Each row was made from one path, in order. Every step used is in the known rows, and no mark comes twice. Write each row's path.
In the rows, zero is written as 128.
Known rows
figize -> kevilig -> luvag -> vifam -> tasi: [146 127 123 104 169 105 140  95 144  89  63  90 101 113 148 105 119  59
 154 132 120 162  92 139 111  97  58 112  85 162  99]
fedo -> kevilig: [144 113  98 122 128 101 144 133 140 148  99 127 123 129 147 137 139 104
 138 130 136 140 117 141 136 128 113 128 131 127 126]
fedo -> lobip -> vizitin -> liki -> figize -> kevilig -> luvag: [123 166 102  93 157 137 166 120 168 134 250 182  64  65 117  60  87  65
 141 104 174 163  88 146 125 119  76 108 117 184 146]
liki -> vizitin -> lobip -> figize -> kevilig -> luvag: [145 141 115 103 155 139 181 127 156 124 196 149  80  86 164  82 107 115
 107 105 122 166 115 133 141 109  74 107  94 147 187]
lobip -> figize -> kevilig: [123 152  77 121 148 110 145 135 135 145 124 126 116 110 177 104 122 112
 121 115 115 124 123 126 162 110 108 155 108 119 152]
piniz -> liki -> figize -> kevilig: [133 147  76 127 138  98 143 119 167 117 188 135 113 109 125 106 113 102
 147 112 122 116  88 129 120 128 109 137 119 123 156]
fedo -> lobip -> figize -> kevilig -> tasi -> vifam: [143 146 105 109 146 114 172 133 156 113 102 118  72 122 184 117 138  59
 100  93 114 109 110 109 106  99 112 139 134 136 153]
vizitin -> liki -> figize -> kevilig -> fedo -> lobip: [132 133 113 105 138 109 152 154 179 130 214 147  82  75  94 112  95  75
 168 119 130 123  94 138 124 103 106 149 153 146 106]
figize -> kevilig -> fedo: [134 133 116 119 152 102 134 141 135 125  88 118 108 116 126 153 121 111
 166 139 126 150 138 153 156  89 107 162 120 115 109]
vizitin -> lobip: [138  95 127 115 121 145 161 152 144 109 171 142 124 109 136 149 139 117
 135 109 116 121 114 129 127 150 125 121 145 128 144]
tasi -> kevilig: [133 137  95 139 137 106 141 128 130 151  98 143 129 141 173 149 164 116
 124 135 118 132 125 124 138 100 115 148 118 144 117]
luvag -> vifam -> tasi -> kevilig -> fedo -> lobip -> vizitin -> liki: [123 162 144 144 138 126 174 118 155 112 136 144  82  84 142 149 112  48
 188 121 110 136 103 130  90  82 126 176 122 194  85]
fedo -> lobip -> vizitin -> liki: [111 162 119 124 132 157 167 125 144 123 216 172 104  79 104 107 103  88
 152 102 159 132 107 125 105 143 143 149 144 169 139]
tasi -> kevilig -> fedo -> lobip: [143 137 150 124 132 125 158 149 151 152 110 153 106 124 152 170 142 101
 155 145 118 140 132 129 127  88 119 152 155 141  83]
lobip -> vizitin -> liki -> figize -> kevilig -> luvag: [121 168  84 104 160 122 140 111 149 137 224 171  68  78 117  63  90  84
 131 109 167 170 110 163 139 106  73 119  90 173 158]
kevilig -> luvag -> vifam: [152 115 157  99 133 130 106 104 145 123 107 121  99 144 106 117 100  82
 111 154 130 158 115 128 103 124  81 112 116 154 124]
lobip -> vizitin: [109 157 130 143 129 144 142 118 112 131 151 148 114 113 143 120 115 136
 136 120 143 143 143 137 145 129 145 132 109 138 154]
pefeb -> kevilig: [132 130  96 135 148  98 133 139 127 126 110 117 136 122 143 125 147 111
 143 128 118 130 131 149 138 123 104 130 128 128 116]
pefeb -> kevilig -> tasi -> vifam: [148 126 105 135 148  87 135 127 130  98  64  98  95 149 146 142 162  78
 111 110 108 121 141 147  99  98 107 120 124 135 129]
lobip -> vizitin -> liki -> piniz -> volo: [104 196  80 143  97 159 133  81 123  95 219 116 119  68 102  79 105 143
 142  87 141 178 141 157 109 151 118 158 138 148 175]
luvag -> vifam -> tasi -> kevilig -> figize: [136 123 147 145 117 109 140 116 141 125  85 122 122 121 207 151 140  57
 105 139  61 104  92 128 106  92 121 131 105 161 121]
kevilig -> tasi: [137 141 152 128 139 143 143 120 130  94 105 139 118 135 139 125 138 103
 121 110 122 118 132 127  95 108 131 105 119 133 139]
vifam -> tasi -> kevilig -> fedo -> lobip -> vizitin -> liki -> piniz: [120 185 119 152 150 145 185 108 157 105 183 133  98  56 124 140 134 101
 185  92 113 174 138 153 100  73 114 171 150 176  91]
luvag -> vifam: [138 110 131 124 117 113 115 115 135 120 107 102 119 142 118 138 117  99
 130 146 109 120 110 109 118 136 124 143 124 139 128]
luvag -> vifam -> tasi: [128 119 146 140 127 116 133 108 132  93  96  85 121 121 141 128 122  96
 149 126  94 113 102 117 100 122 122 125 107 150 105]
liki -> figize -> kevilig -> tasi: [136 143 111 126 152 107 152 125 145 100 137 134  98 122 169  98 136  97
 126 108 113 113 109 128 130  98 106  97 101 132 148]
figize -> kevilig -> tasi -> vifam -> luvag: [150 152 105 130 166  81 133  97 161  94  43  83  75 130 165 134 141  67
 131 119 131 171 103 123 117  92  79 114 104 122 156]
vifam -> tasi: [121 135 143 144 138 131 146 118 126  97 116 112 129 109 150 117 134 126
 147 107 113 122 120 134 110 114 127 107 112 138 106]

Which path is each row?
[160 108 143 107 143 106 140 100 155 117  68 100  96 126 146 115 120  56
 143 133 124 164  95 147  93 110  68  92 105 162  98] : fedo -> kevilig -> luvag -> vifam -> tasi
[135 138 126 128 136 124 182 152 151 125 182 134  82  83 154 126 102 135
 140 112  95 143 134 133 159  93 119 152 110 122 172] : liki -> vizitin -> lobip -> figize -> kevilig -> fedo
[140 127 151 149 134 100 139 120 140 119  47  99 102 133 167 171 137  86
 161 147  80 134 123 132 113  69 111 156 107 155  72] : luvag -> vifam -> tasi -> kevilig -> fedo
[113 171  81 136 135 146 137  96 135 110 214 127 120  80  75 110 115 132
 141  96 136 169 143 149 121 129 125 168 137 154 161] : lobip -> vizitin -> liki -> piniz
[152 128 122 123 138 116 159 124 142 114  74 137 114 137 160 135 149  79
 130 113 129 130 120 138 104 109 118 104 122 132 139] : fedo -> kevilig -> tasi
[132 165 130 152 124 128 150  93 146 105 181 134 121 115  87 109  97 140
 137 116 127 135 112 115  84 128 143 134 112 135 169] : piniz -> liki -> vizitin
[144 123 172 112 143 134 124  96 142  97  94 102 101 124 128 106 106  80
 131 132 117 152 107 135  85 110  82  91 102 163 100] : kevilig -> luvag -> vifam -> tasi
[117 165 107 114 153 132 172 139 150 120 176 161  86  66 101 129  95  71
 191 113 159 154 117 149 133 104 122 181 136 156 124] : figize -> kevilig -> fedo -> lobip -> vizitin -> liki
[102 161 109 140 119 135 135 122 139 139 252 168  90  88 110  86  92 122
 124 104 141 123 119 139 127 130 139 129 113 160 163] : lobip -> vizitin -> liki -> figize
[139 151 115 131 150 133 205 130 150  87 169 144  93  90 188  99 130 109
 115  80  95 119 114 114 123 101 117 118  92 137 203] : liki -> vizitin -> lobip -> figize -> kevilig -> tasi
[145 136 106  92 167 114 134 116 140 125 100 133 106 119 136 106 127  91
 133 133 155 173 117 152 138 104  63 118 104 142 124] : figize -> kevilig -> luvag
[129 153 118 119 146 117 135 148 139 148 110 126  95 112 155 127 104 113
 138 128 110 138 147 145 165  83 111 167 117 108 133] : lobip -> figize -> kevilig -> fedo
[110 165  96 131 144 112 142 135 145 135 210 157  69  77 109 108  83 104
 164 115 138 147 129 165 156  91 119 163 106 146 147] : lobip -> vizitin -> liki -> figize -> kevilig -> fedo
[127 144 111 153 148 109 162 118 127 122  84 125 131 121 200 136 169 115
 145 116 104 128 117 130 120  86 113 129 103 155  94] : vifam -> tasi -> kevilig
[142 156 116 131 137 132 190 136 175 107 206 144  84  80 121 131  86 116
 155  98  97 135 118 132 118 107 126 164 117 115 191] : piniz -> liki -> vizitin -> lobip -> figize -> kevilig -> fedo
[136 158  77 133 136 128 198 124 170 102 221 143 105  81 145 105 105 114
 138  85 104 122  91 114 117 133 123 153 110 127 210] : piniz -> liki -> vizitin -> lobip -> figize -> kevilig
[124 184  86 141 159  90 140  92 172 104 168 123  39  89 147  93 104  62
 128  95 142 168  94 135 117  94  88 114  87 155 190] : lobip -> vizitin -> liki -> figize -> kevilig -> tasi -> vifam -> luvag
[138 154 149 126 124 135 158 155 157 176 136 161  93 121 184 146 126 104
 126 133 104 124 139 120 136  82 123 158 154 135 107] : tasi -> kevilig -> fedo -> lobip -> figize
[157 124 125 106 144 108 121 104 144 149  76 134 101 156 152 137 137  68
 111 161 122 162 112 125 115  96  67 132 106 172 110] : tasi -> kevilig -> luvag -> vifam
[134 114 140 137 119 139 175 131 140 102 198 138 114  99 130 127 125 149
 131 109 114 132 117 117 122 138 134 113 121 141 169] : liki -> vizitin -> lobip
[142 156 120  83 160 140 160 130 162 146 151 150  91 100 163  81 109  75
 117 118 147 152 107 128 132 111  69 115 132 144 135] : fedo -> lobip -> figize -> kevilig -> luvag
[131 148 180 117 116 158 145 156 154 153 167 145  92 108 137 126  90 116
 126 125 114 120 142 122 125 110 138 136 162 118 119] : kevilig -> fedo -> lobip -> figize
[122 179 131 132 134 130 172 130 175 121 225 165  74  79 115 119  79  96
 186 113 140 137 107 140 127 117 131 143 134 129 150] : piniz -> liki -> figize -> kevilig -> fedo -> lobip -> vizitin
[141 131 104 101 161  98 133 101 172  96 167 109  76  86 115  69  95  45
 142 113 117 141  67 143  92  98  53 110  90 184 112] : vizitin -> liki -> figize -> kevilig -> luvag -> vifam -> tasi
[139 122 112 107 140 132 167 171 156 128 155 137  92  92 163 149 117 101
 145 110  99 129 134 145 163 105 108 158 134 107 150] : vizitin -> lobip -> figize -> kevilig -> fedo
[131 146 122 135 113 127 128 119 164 122 216 144 112 120  99 108 100 123
 125 115 118 108 103 123  96 141 134 115 136 122 153] : piniz -> liki -> figize
[148 147 152 137 139 110 116  97 160  99  73  94  77 141 144 134 131  89
 108 121 125 162 119 118  92 101 102  92 120 123 152] : kevilig -> tasi -> vifam -> luvag
